Each row comes from the steps of one path. Every step used is in the known rows, and no mark comes twice. Write the path behind each row, first mark first.
Known rows
u > b: -.17, .44, -.15, -.18, .04, -.24, .21, -.26, -.03, .17, .09, .19, .07, -.12, -.31, .18, -.36, -.24, -.16, -.16, .09, .14, -.11
z > w: -.02, .33, -.02, -.15, .03, -.12, .23, -.36, -.11, .28, .14, .13, .24, -.15, -.20, .14, -.12, -.30, -.13, -.11, -.05, .12, -.01
w > b > u > z > d: -.17, .54, -.03, -.50, .00, -.30, .50, -.01, -.27, .14, .00, .16, .24, -.15, -.23, .45, -.34, .02, -.26, -.09, -.15, .16, .19
b > d > z > w > f: -.12, .11, -.13, .13, -.04, -.10, -.02, -.57, .10, .13, .22, .07, .15, -.31, .08, .04, -.08, -.39, .09, .05, .09, .15, -.40
f > w: .10, .44, -.04, -.12, .06, -.18, .30, -.49, -.08, .30, .14, .10, .29, -.16, -.13, .19, -.18, -.21, -.22, -.02, -.03, .10, .00
z > d > b > w > f: .16, .12, -.23, -.43, .07, -.22, -.10, -.46, -.25, .39, .10, .22, .30, -.21, -.60, .26, .00, -.04, -.05, -.14, -.09, .28, .00
z > d > b > u > c: -.03, .39, -.01, -.77, .10, -.29, .06, -.57, -.25, .24, .29, .21, .09, -.28, -.30, .33, -.62, .01, -.17, -.08, -.03, .07, .15
w > z > d > b: .11, .31, -.23, -.60, .13, -.27, -.16, -.16, -.22, .32, -.03, .08, .24, -.21, -.42, .15, -.16, -.16, -.24, -.12, -.01, .18, .33
d > z: .04, .29, -.14, -.25, .02, -.17, -.02, -.35, -.03, .16, .10, .12, .06, -.11, .08, .04, -.28, -.30, -.14, -.08, .07, .13, -.22
f > w > z > u > b > d: -.13, .48, -.22, .18, -.01, -.25, .12, -.53, .11, .05, .08, -.02, .12, -.18, -.35, .11, -.41, -.36, -.10, -.08, .13, .16, .14
w > z > d > b > u > c: .06, .44, -.11, -.81, .13, -.34, -.10, -.42, -.19, .23, .19, .10, .10, -.30, -.24, .31, -.54, -.05, -.25, -.09, -.04, .09, .36
f > w > z > d > b: .08, .43, -.16, -.48, .13, -.27, .01, -.32, -.20, .38, .01, .00, .45, -.28, -.35, .21, -.08, -.20, -.24, -.08, -.06, .11, .35
b > d > z > u: .04, .18, -.20, .03, -.06, -.13, -.09, -.65, .05, .01, .13, .04, -.12, -.05, -.07, -.06, -.51, -.31, .03, .01, .19, .20, -.21
d > z > w: -.10, .32, -.04, -.17, .00, -.11, .03, -.35, -.04, .16, .11, .12, .26, -.19, .09, .05, -.14, -.44, -.06, -.11, -.01, .09, -.18
b > w > z: .37, .45, -.25, -.26, .04, -.20, -.19, -.22, -.03, .28, -.05, .08, .17, -.10, -.29, .11, -.05, -.26, -.22, -.16, .04, .27, .17
u > z > d: .20, .28, -.07, -.55, .09, -.25, .37, -.13, -.30, .22, .02, .18, .14, -.07, -.33, .36, -.13, -.06, -.23, -.10, -.08, .15, .19
b > w > f: .26, .18, -.22, -.12, .02, -.19, .03, -.52, -.05, .28, .13, .16, .14, -.14, -.31, .22, .00, -.13, -.06, -.08, -.05, .29, -.14
f > w > b > d: -.20, .53, -.09, .26, -.03, -.17, .27, -.35, .01, .16, .08, .08, .29, -.20, -.13, .08, -.27, -.20, -.25, .04, .13, .17, -.17
z > d: .08, .22, -.12, -.47, .06, -.22, .22, -.23, -.28, .33, .06, .13, .11, -.14, -.25, .17, -.27, -.11, -.26, -.16, -.01, .16, .08
z > d > b: .01, .23, -.13, -.56, .10, -.22, .05, -.32, -.28, .34, .07, .19, .21, -.16, -.47, .18, -.24, -.09, -.16, -.11, -.01, .16, .11
u > z > d > b: .12, .31, -.08, -.66, .14, -.25, .20, -.22, -.29, .24, .00, .24, .26, -.09, -.55, .36, -.13, -.03, -.14, -.08, -.09, .15, .26
z > w > f: .02, .12, -.09, -.07, .04, -.16, .25, -.48, -.07, .25, .24, .10, .25, -.24, -.19, .22, .02, -.25, -.03, -.05, -.13, .16, -.09
w > f: .14, .08, -.18, -.17, .06, -.21, .18, -.51, -.06, .24, .20, .09, .08, -.16, -.19, .22, -.13, -.10, -.10, -.01, -.03, .21, -.12
u > b > w > f: -.03, .33, -.23, -.05, .01, -.24, .09, -.41, .00, .21, .13, .23, .13, -.17, -.42, .27, -.11, -.19, -.04, -.20, .00, .26, -.23

Write each row's path
-.17, .67, .05, -.41, .00, -.31, .64, -.14, -.26, .20, .04, .11, .42, -.24, -.17, .50, -.24, -.01, -.28, -.05, -.21, .09, .23
f > w > b > u > z > d
-.06, .22, -.29, .03, -.05, -.25, -.04, -.58, .04, .02, .13, .13, .04, -.11, -.28, .17, -.27, -.31, .10, -.25, -.04, .28, -.25
d > z > u > b > w > f
.09, .17, -.17, -.21, -.01, -.19, .02, -.54, -.05, .06, .10, .04, -.03, -.02, -.07, .03, -.43, -.29, -.03, -.11, .02, .19, -.08
d > z > u
.10, .37, .03, -.25, .06, -.16, .38, -.24, -.13, .17, .09, .20, .29, -.09, -.28, .33, .01, -.26, -.10, -.06, -.12, .11, .11
u > z > w
-.39, .60, .07, -.21, -.03, -.23, .15, -.35, -.01, -.03, .26, .12, .22, -.30, .28, .21, -.51, -.29, -.16, -.13, -.07, .05, -.19
d > z > w > b > u > c
-.30, .59, .08, -.20, .00, -.24, .32, -.34, -.09, .07, .28, .15, .21, -.26, .00, .31, -.51, -.17, -.24, -.12, -.12, .09, -.02
z > w > b > u > c
.29, .35, -.29, -.27, .07, -.21, -.32, -.49, -.03, .20, -.02, .09, .17, -.02, -.65, .11, -.19, -.24, -.05, -.18, -.05, .32, .28
d > b > w > z > u
.30, .37, -.25, -.46, .04, -.24, -.14, -.07, -.22, .36, -.09, .08, .19, -.15, -.33, .16, -.06, -.21, -.28, -.25, .00, .26, .27
b > w > z > d
.08, .19, -.13, -.02, .00, -.20, -.09, -.79, .05, -.08, .28, .09, -.23, -.09, .00, .01, -.68, -.27, -.08, -.03, .20, .16, -.18
b > d > z > u > c
-.22, .68, .00, -.09, -.03, -.23, .43, -.36, -.07, .21, .14, .08, .37, -.26, -.03, .28, -.38, -.12, -.22, .00, -.09, .11, -.03
f > w > b > u
-.18, .33, -.14, .14, -.03, -.23, -.03, -.53, .05, -.17, .21, .08, -.13, -.08, .02, .02, -.72, -.22, -.19, -.08, .15, .21, -.22
w > b > d > z > u > c
.05, .53, -.02, -.61, .08, -.23, .22, -.48, -.07, .17, .12, .25, .20, -.12, -.43, .39, -.30, -.03, .01, .08, -.08, .12, .13
d > b > u > z
-.22, .41, -.18, .06, .00, -.18, .14, -.36, .07, .13, .11, .21, .00, -.15, -.34, .09, -.45, -.24, -.09, -.06, .26, .15, -.23
u > b > d
-.01, .51, .09, -.40, .00, -.17, .44, -.34, -.10, .18, .16, .17, .26, -.17, -.20, .41, -.16, -.19, -.01, .00, -.15, .07, .13
b > u > z > w
.24, .20, -.17, -.52, .10, -.26, .09, -.38, -.25, .29, .03, .26, .32, -.14, -.67, .44, .14, .02, -.03, -.09, -.17, .28, .13
u > z > d > b > w > f
.15, .26, -.22, -.50, .08, -.26, .02, -.07, -.23, .31, -.02, -.01, .15, -.19, -.20, .16, -.18, -.20, -.33, -.16, .02, .17, .30
w > z > d
-.14, .56, -.06, .03, .02, -.22, .37, -.24, -.08, .20, .06, .09, .39, -.18, -.12, .20, -.19, -.18, -.31, -.07, -.04, .15, -.04
f > w > b
.23, .37, -.18, -.10, .05, -.24, .15, -.53, -.04, .19, .07, -.10, .22, -.12, -.23, .16, -.24, -.28, -.19, -.08, -.08, .17, .33
f > w > z > u
-.03, .28, -.17, -.05, -.03, -.11, -.12, -.46, .07, .12, .11, .11, .00, -.14, .08, -.06, -.35, -.30, -.06, .05, .28, .15, -.32
b > d > z
.17, .41, -.16, -.32, .06, -.15, -.20, -.47, -.07, .32, .05, .28, .24, -.07, -.55, .13, -.14, -.16, -.07, -.11, .03, .26, -.05
d > b > w
-.09, .34, .00, -.41, .06, -.21, .30, -.62, -.04, .19, .25, .20, .38, -.28, -.41, .47, -.03, -.10, .17, .08, -.26, .11, .06
d > b > u > z > w > f
.01, .43, -.21, -.06, -.02, -.23, .09, -.44, -.06, .12, .06, .19, .04, .01, -.57, .19, -.39, -.24, -.04, -.29, .00, .27, -.01
z > u > b > w
-.03, .55, -.10, -.61, .07, -.27, .06, -.42, -.18, .40, .09, .00, .45, -.38, -.26, .29, -.26, -.15, -.16, -.02, -.11, .07, .36
f > w > z > d > b > u
-.17, .71, .06, -.16, .02, -.30, .41, -.48, -.07, .12, .27, .11, .26, -.29, .06, .35, -.56, -.06, -.33, -.03, -.07, .07, .01
f > w > b > u > c
-.36, .44, -.05, -.01, -.04, -.15, .10, -.11, -.04, .07, .04, .09, .35, -.19, .09, .05, -.15, -.42, -.17, -.16, -.04, .13, -.21
d > z > w > b
-.23, .48, -.01, .16, -.01, -.13, .34, -.12, -.02, .03, .03, .19, .29, -.11, -.26, .24, -.08, -.24, -.15, .01, .02, .18, -.04
u > z > w > b > d
-.33, .43, -.07, .23, -.05, -.09, .17, -.18, .00, .12, .09, .15, .26, -.19, -.20, .05, -.23, -.30, -.16, -.04, .09, .18, -.17
z > w > b > d
.38, .33, -.28, -.18, .01, -.20, -.18, -.40, -.05, .17, -.01, .02, .06, .00, -.42, .11, -.21, -.27, -.14, -.21, -.02, .33, .27
b > w > z > u
.14, .32, -.17, -.53, .07, -.19, -.13, -.32, -.28, .38, .00, .26, .28, -.13, -.60, .19, -.14, -.11, -.13, -.20, -.03, .24, .09
z > d > b > w
-.13, .76, .05, -.19, .00, -.27, .59, -.25, -.07, .12, .08, .12, .39, -.18, -.12, .46, -.25, -.06, -.20, .03, -.15, .11, .09
f > w > b > u > z
-.24, .42, -.13, .32, -.10, -.16, .13, -.52, .05, -.03, .09, -.01, .19, -.14, .02, -.01, -.43, -.33, -.10, -.01, .11, .18, -.20
f > w > b > d > z > u
.19, .49, -.15, -.16, .08, -.24, .12, -.33, -.01, .29, .06, -.03, .31, -.21, -.08, .17, -.09, -.29, -.27, -.03, .00, .12, .20
f > w > z
-.29, .53, -.10, .25, -.06, -.15, .09, -.36, .09, .08, .08, .07, .28, -.23, .14, -.01, -.28, -.31, -.19, .04, .17, .13, -.35
f > w > b > d > z
